Each row was made from one small tree. The marks that hang from a mark follow it in brackets, in alphabetical order. Every link used is in the known rows. Write each row's tree.
Known rows
mise{bitad{dagek repi} dupuf}: [ 3.14  0.80 -0.76  2.67 -2.03  2.59  2.74  1.31  0.94  0.12  1.43  2.11
  1.10  2.93 -1.05  1.73 -0.73 -1.04 -0.35  1.69 -0.42  0.43 -3.18 -2.24
  1.36  1.42 -1.20  0.52]
mise{bitad{bazov dagek mubo} dupuf{repi}}: [ 0.41  0.31  0.26  1.52 -2.08  0.87  3.12  0.41  2.87 -0.65  2.69  2.64
  1.26  2.57 -1.80  1.25 -1.55  0.04 -1.51 -0.44  0.17  1.23 -4.71 -0.14
  1.25  3.63 -1.70 -0.35]
mubo{bitad{bazov dagek{dupuf} repi}}: [ 0.42 -2.23 -0.78  1.69 -2.18 -3.00  0.99  1.08 -0.26 -1.68  3.34  3.69
 -0.38 -1.87 -3.57 -1.00  0.71 -2.60 -5.12  1.95  2.68 -0.90 -3.30  0.47
  2.56  2.16 -2.55  3.33]
repi{bitad{bazov dagek{dupuf rufe{likares}} mubo}}: [ 3.14 -2.10  1.68  0.71 -1.65 -3.92  2.50  0.47  3.89 -2.41  2.21  5.15
 -1.34 -1.44 -1.86  0.57  0.82 -1.21 -3.14 -2.03  2.72  1.56 -3.46  4.31
  2.88  3.76 -2.46  2.00]
bunud{bitad{bazov dagek{dupuf} mubo repi}}: [ 2.31  2.05  0.06  1.31 -1.69 -3.17  1.88  1.88  0.35 -1.66  2.16  7.04
  0.21 -1.42 -1.84  0.49 -0.11 -2.19 -3.22  1.66  1.25 -1.06 -4.52  1.22
  3.01  3.57 -3.79  1.90]
dagek{dupuf rufe{likares{bitad{bazov mubo repi}}}}: [ 3.37 -0.75  3.41  0.63 -4.55 -1.26  2.40  0.32  2.00 -1.71  1.21  3.89
  0.66 -1.36 -0.99 -0.66  1.38  0.16 -2.60 -1.75  1.80  2.55 -4.41  4.69
  2.57  4.15 -2.45  1.52]
mubo{bitad{dagek}}: [ 0.30 -1.28 -1.65  1.09  0.00 -2.48  2.08  0.31 -0.05 -1.25  1.36  2.26
 -1.36  0.83 -2.29  0.26  0.97 -2.12 -1.48  1.44  2.76 -1.04 -0.93 -0.02
  0.92 -0.40 -2.11  1.07]
lirod{bazov}: [ 0.34  0.90  0.11 -0.15 -1.54  0.67  1.34 -1.18  2.96 -0.30 -0.76 -0.14
 -2.21  0.73  0.13  0.36  2.36  0.34 -0.91  1.02  0.19  1.62 -1.80 -0.26
  0.79  2.41  0.75 -1.14]
dupuf{repi{bitad{bazov dagek{rufe{likares}} mubo}}}: [ 1.91 -1.51  1.46  0.65 -2.93 -2.72  1.93 -2.31  3.00 -2.31  1.20  4.87
 -2.38 -1.01 -3.66  0.29 -0.33  0.35 -3.11 -3.20  2.38  2.79 -2.53  3.43
  2.00  3.64 -2.39  1.41]
mise{dupuf{repi{bitad{bazov dagek mubo}}}}: [ 1.08 -0.53 -0.19  2.16 -2.33 -0.56  2.05 -0.38  2.42 -0.72  2.70  2.92
 -1.69  0.77 -3.06  1.38 -2.37 -0.85 -2.03 -1.00  1.05  0.59 -3.07 -0.29
  1.86  2.98 -1.94 -0.13]
bunud{bitad{bazov dagek{dupuf} mubo}}: [ 1.17  1.72 -0.16  0.63 -0.16 -3.87  2.48  1.67  2.07 -1.04  1.76  5.67
 -0.41 -0.75 -0.51  1.11  0.37 -2.14 -1.88  0.63  2.35 -0.97 -3.69  2.02
  2.51  3.10 -2.97  0.88]
dupuf{repi}: [-0.74  0.36 -0.07  0.61 -2.68  0.94  1.10 -2.36  1.21  0.48 -0.67  1.11
 -1.76  1.03 -2.48 -0.78 -1.12  0.57 -0.86  0.09  0.72  0.96  0.18 -0.83
  0.79  0.71 -0.49  0.17]
mubo{bitad{bazov dagek{rufe{likares}} repi}}: [ 2.26 -3.31  0.58  1.44 -3.11 -3.16  1.52 -0.86  0.60 -3.09  1.22  4.20
 -1.68 -2.12 -3.43 -0.46  2.58 -0.82 -4.17 -0.81  4.04  0.91 -3.52  2.82
  3.12  2.69 -3.40  2.94]
bitad{bazov mubo}: [-0.74  0.52  1.01  0.77 -2.12  0.13  2.37  0.32  0.42 -1.81  0.63  3.93
 -1.00  0.08 -1.11  0.64  2.13  0.14 -1.99  0.01  0.81  0.97 -2.27  0.46
  2.45  2.79 -2.00 -0.23]
repi{bitad{bazov dagek mubo}}: [ 1.09  0.02 -0.17  1.37 -0.19 -2.11  2.32  0.41  1.07 -2.27  2.36  5.65
 -2.01  0.25 -1.89  1.60  0.90 -1.55 -2.51 -0.36  1.60  1.22 -1.84  0.41
  2.42  2.24 -2.04  0.57]
mise{bitad{dagek} dupuf}: [ 2.05  0.50 -0.81  1.68 -0.25  1.65  3.18  1.03  2.97  0.83  1.13  0.49
  0.64  3.51  0.35  2.37 -0.63 -1.09  1.21  0.90  0.63  0.44 -2.66 -1.58
  0.92  0.83 -0.31 -0.43]
dupuf{repi{bitad{mubo}}}: [ 0.58  0.81  0.07  1.33 -2.37 -0.25  1.75 -1.48  0.80 -0.59  1.45  3.83
 -2.53  1.52 -4.19 -0.27 -2.01 -0.46 -1.09 -0.46 -0.32  2.09 -0.10  0.07
  0.23  1.42 -1.77 -0.11]
mubo{bitad}: [ 0.01 -0.86 -0.64  1.07 -1.03 -0.84  2.17 -0.01 -0.09 -0.66  0.69  1.35
 -2.31  1.22 -2.61 -0.54  0.93 -1.55 -0.81  1.31  1.95  0.16 -0.17 -0.11
  0.84 -0.45 -1.95  0.49]
likares{bitad{dagek} rufe}: [ 1.35  2.23  0.26 -0.70  1.60 -0.19  2.33  0.24  0.95 -0.71  1.78  2.56
 -1.59  3.26  3.05  2.33  1.65 -0.84  0.18 -0.98  4.06  1.87 -0.68  1.31
  1.86  0.37 -1.15 -1.72]
likares{bitad{mubo repi} rufe{dagek{dupuf}}}: [ 3.32  2.80  2.44  0.66 -1.30 -0.91  2.39  1.70 -0.75 -0.58  3.14  3.48
  1.04  1.89 -0.56  0.14 -0.63 -0.32 -1.16  1.31  1.87  0.56 -2.06  3.18
  2.26  1.80 -2.79 -2.56]
bitad{bazov dagek{dupuf rufe} mubo repi}: [ 1.66 -2.40  1.72  1.39 -2.90 -3.01  2.03  1.44  0.91 -2.81  1.80  7.03
  0.99 -2.16 -2.05 -0.98  2.02  0.05 -4.87  0.73  0.34 -0.78 -4.69  2.22
  3.45  4.62 -3.28  2.45]
dupuf{repi{bitad}}: [ 0.12  0.45 -0.18  1.15 -2.28  0.54  0.99 -2.93  1.43  0.63  0.67  2.18
 -3.31  1.28 -3.83 -0.55 -2.16 -0.66 -0.79 -0.75  0.87  2.30  0.66 -0.61
  0.43  0.55 -0.31  0.41]

Which tree is each row?
[ 2.13  0.97  2.49  0.15 -4.10 -1.61  1.06 -2.40  2.98  0.94  1.25 -1.06
  0.88 -1.33 -2.40 -0.04 -2.94 -0.13 -1.88 -1.18  4.57  1.31 -3.32  4.16
  1.78  2.86  0.46 -0.23]
rufe{dagek{dupuf{repi}} likares{bitad{bazov}}}
[-0.05 -1.16  1.45 -0.01 -1.34 -2.13  1.73 -1.53  3.51 -0.34  2.31  3.27
  0.58 -0.73 -0.28 -0.63 -0.01 -0.12 -2.69 -2.04  3.05  1.65 -3.05  2.90
  1.90  3.12  0.09  0.74]
likares{bitad{bazov dagek{dupuf{repi} rufe}}}
[ 2.78 -0.05  2.18  0.83 -4.13 -2.91  1.41 -1.86  3.15 -0.29  1.39  0.71
 -0.41 -1.74 -4.88 -0.40 -3.09 -0.31 -2.80 -0.43  3.25  0.71 -2.71  4.38
  2.31  3.36 -1.49  0.69]
rufe{dagek{dupuf{repi{bitad{bazov mubo}}}} likares}
[ 4.17 -2.11  1.20  0.77 -3.57 -2.26  1.82 -0.02  1.65 -1.58 -0.25  3.22
  0.11 -1.58 -1.63 -0.13  0.83 -0.50 -2.88  0.42  1.92 -0.54 -3.12  2.37
  2.43  2.60 -2.30  3.28]
bitad{dagek{dupuf rufe{likares}} repi}
[-0.94 -4.39  0.23  0.50 -1.27 -4.40  1.43 -1.36  3.03 -1.29  2.92  2.85
 -1.04 -1.84 -3.81 -2.12  0.16 -0.52 -4.39 -0.26  3.40 -0.32 -2.59  3.12
  1.80  2.44 -2.09  2.56]
mubo{bitad{bazov dagek{dupuf{repi} rufe}}}
[ 0.67  1.49 -0.12  0.49 -1.04 -3.95  1.90  0.22  2.41 -0.96  2.03  5.54
 -0.32 -1.08 -2.03  0.29 -1.38 -1.63 -2.63  0.16  2.06 -0.69 -3.70  2.32
  1.83  3.75 -2.86  1.08]
bunud{bitad{bazov dagek{dupuf{repi}} mubo}}
[ 2.06  0.53 -0.73  1.64  0.19 -1.79  2.55  0.98  0.47 -1.64  1.72  5.26
 -1.70  1.67 -2.03  1.74  0.13 -1.77 -0.92  0.64  0.69  0.49 -1.01  0.01
  1.04  0.74 -2.40  0.01]
repi{bitad{dagek mubo}}
[ 0.43  0.32  2.34 -0.11 -0.76 -2.32  1.36 -0.92  3.07  0.18  3.08  2.49
 -2.15  0.19 -3.05 -0.48 -1.85  0.38 -2.36 -0.72  3.24  1.01 -1.07  3.86
  3.08  2.49 -1.54 -1.02]
likares{rufe{dagek{dupuf{repi{bitad{bazov mubo}}}}}}
[-0.03 -0.47  0.35  0.55 -1.05 -2.87  2.34  1.86  1.45 -2.03  2.08  4.48
  0.93 -1.07 -0.67  0.75  0.89 -1.17 -3.82  1.29  1.57 -1.20 -3.67  1.20
  2.81  3.32 -1.87  1.17]
bitad{bazov dagek{dupuf} mubo}
[ 0.05 -0.18 -0.21  1.30 -1.93  1.66  2.17 -1.22  4.10  0.61  1.94  0.90
  0.43  2.12 -1.67  1.29 -1.72 -0.04 -1.42 -0.83  1.38  1.50 -3.42 -0.82
  1.41  2.75 -0.02  0.36]
mise{bitad{bazov dagek} dupuf{repi}}
[ 2.26  0.14 -0.63  1.50 -0.15 -2.64  2.48  1.59  1.26 -1.13  2.61  4.75
 -0.63  0.78 -1.91  1.15 -0.96 -2.23 -1.74  1.20  0.61 -0.38 -1.70  0.56
  1.17  1.33 -2.02  0.77]
repi{bitad{dagek{dupuf} mubo}}
[ 2.79 -0.56  2.71 -0.30 -4.21 -1.60  2.48 -1.48  3.31 -0.90  0.79  2.02
  0.77  0.19 -1.55 -1.16 -1.15  0.83 -0.92 -2.20  1.38  2.22 -2.97  5.17
  0.59  3.08 -1.97  0.24]
dagek{dupuf{repi} rufe{likares{bitad{mubo}}}}
[ 2.21  0.15  0.58  1.15 -1.37 -2.48  1.40 -0.53  1.58 -1.43  0.24  6.68
 -2.30 -1.47 -1.25  0.16  2.25 -1.06 -1.98 -0.77  2.83  0.55 -2.83  1.71
  3.09  2.94 -2.74  1.80]
bunud{bitad{bazov dagek{rufe} repi}}
[ 0.51 -1.68 -0.90  1.91 -1.82 -1.97  1.16  0.19 -1.27 -2.28  2.34  4.16
 -1.29 -1.10 -3.57 -0.38  1.76 -1.81 -4.27  1.53  2.73 -0.09 -2.53 -0.36
  2.58  1.53 -2.84  2.31]
mubo{bitad{bazov dagek repi}}
[ 2.25 -1.47  1.15  2.36 -2.30  1.49  2.83  0.62  3.19 -0.65  1.51  3.15
  0.31  1.39 -0.90  0.78  1.21  0.02 -1.56 -0.52  0.79  1.52 -4.27 -0.03
  2.97  3.06 -1.15  1.28]
mise{bitad{bazov dagek{rufe} repi} dupuf}
[ 2.13  0.47  0.86  0.68 -0.18 -1.72  3.75  0.85  0.55 -2.15  1.13  5.19
  0.51  1.91  0.81  1.31  1.95 -0.28  0.18 -0.81  1.22  1.13 -2.34  2.12
  0.87  1.69 -2.09 -1.66]
likares{bitad{dagek{rufe} mubo}}
[ 1.02  0.49  0.23  1.55 -2.32 -1.05  1.95  1.10 -1.56 -3.16  1.38  6.48
  0.15 -0.87 -1.93  0.81  1.84 -0.46 -4.50  1.53  0.54 -0.36 -3.68 -0.67
  3.13  3.57 -3.20  1.30]
bitad{bazov dagek mubo repi}
[ 1.59  0.30  1.25  1.62 -2.29 -2.63  1.82 -0.52  1.75  0.70  1.81  1.74
 -0.09  0.06 -5.19 -1.07 -3.68 -0.52 -1.59  1.77  0.90 -0.86 -0.66  1.88
  0.76  1.51 -1.00 -0.66]
rufe{dagek{dupuf{repi{bitad{mubo}}}}}
[ 1.87  1.90  1.60  0.22 -0.81 -1.28  2.27  2.01 -0.25 -1.91  4.26  5.80
  0.58  0.97  1.16  0.91  1.37 -1.25 -3.74 -0.14  2.70  1.72 -4.03  2.36
  3.73  3.65 -3.16 -0.09]
likares{bitad{bazov dagek{dupuf} mubo repi} rufe}
[ 4.09  0.73  1.33  1.03 -2.50 -3.53  2.40  0.25  1.34 -3.18  0.10  7.52
 -1.56 -1.72 -1.55  0.83  2.05 -0.58 -2.31 -1.19  2.71  0.70 -4.59  3.37
  3.24  4.12 -4.82  1.62]
bunud{bitad{bazov dagek{rufe{likares}} mubo repi}}
[ 3.31 -2.23  2.41  0.98 -4.17 -3.08  1.86  1.04  1.39 -3.29  1.18  5.81
  0.94 -2.82 -2.02 -0.36  1.74 -0.08 -4.96 -0.11  1.92  0.07 -5.43  3.67
  3.65  5.21 -3.77  3.09]
bitad{bazov dagek{dupuf rufe{likares}} mubo repi}
[ 3.32  0.22  1.44  0.27 -3.13 -1.93  1.54 -0.54  2.53  0.96 -1.20 -1.84
  0.33 -0.72 -1.90  0.61 -1.48 -0.56 -0.58  1.37  3.50 -1.30 -1.64  3.01
  2.04  1.12 -0.28  0.17]
rufe{dagek{dupuf} likares}
[ 1.97  2.26  3.16  0.35 -1.73 -1.06  2.22  1.34 -0.04 -0.91  3.70  3.83
  0.64  0.75 -0.62 -0.06  0.42 -0.32 -2.63  0.43  2.93  1.28 -3.14  3.70
  3.70  3.13 -2.58 -1.73]
likares{bitad{bazov mubo repi} rufe{dagek{dupuf}}}
[ 1.54 -1.39  2.18 -0.21 -2.34 -2.31  2.77 -0.62  4.52 -1.55  1.81  3.47
  1.60 -0.17 -1.94 -0.46 -0.05  0.80 -2.81 -1.94  1.66  2.43 -4.83  4.29
  1.70  4.35 -1.88  1.65]
mise{bitad{bazov dagek{dupuf{repi} rufe{likares}} mubo}}
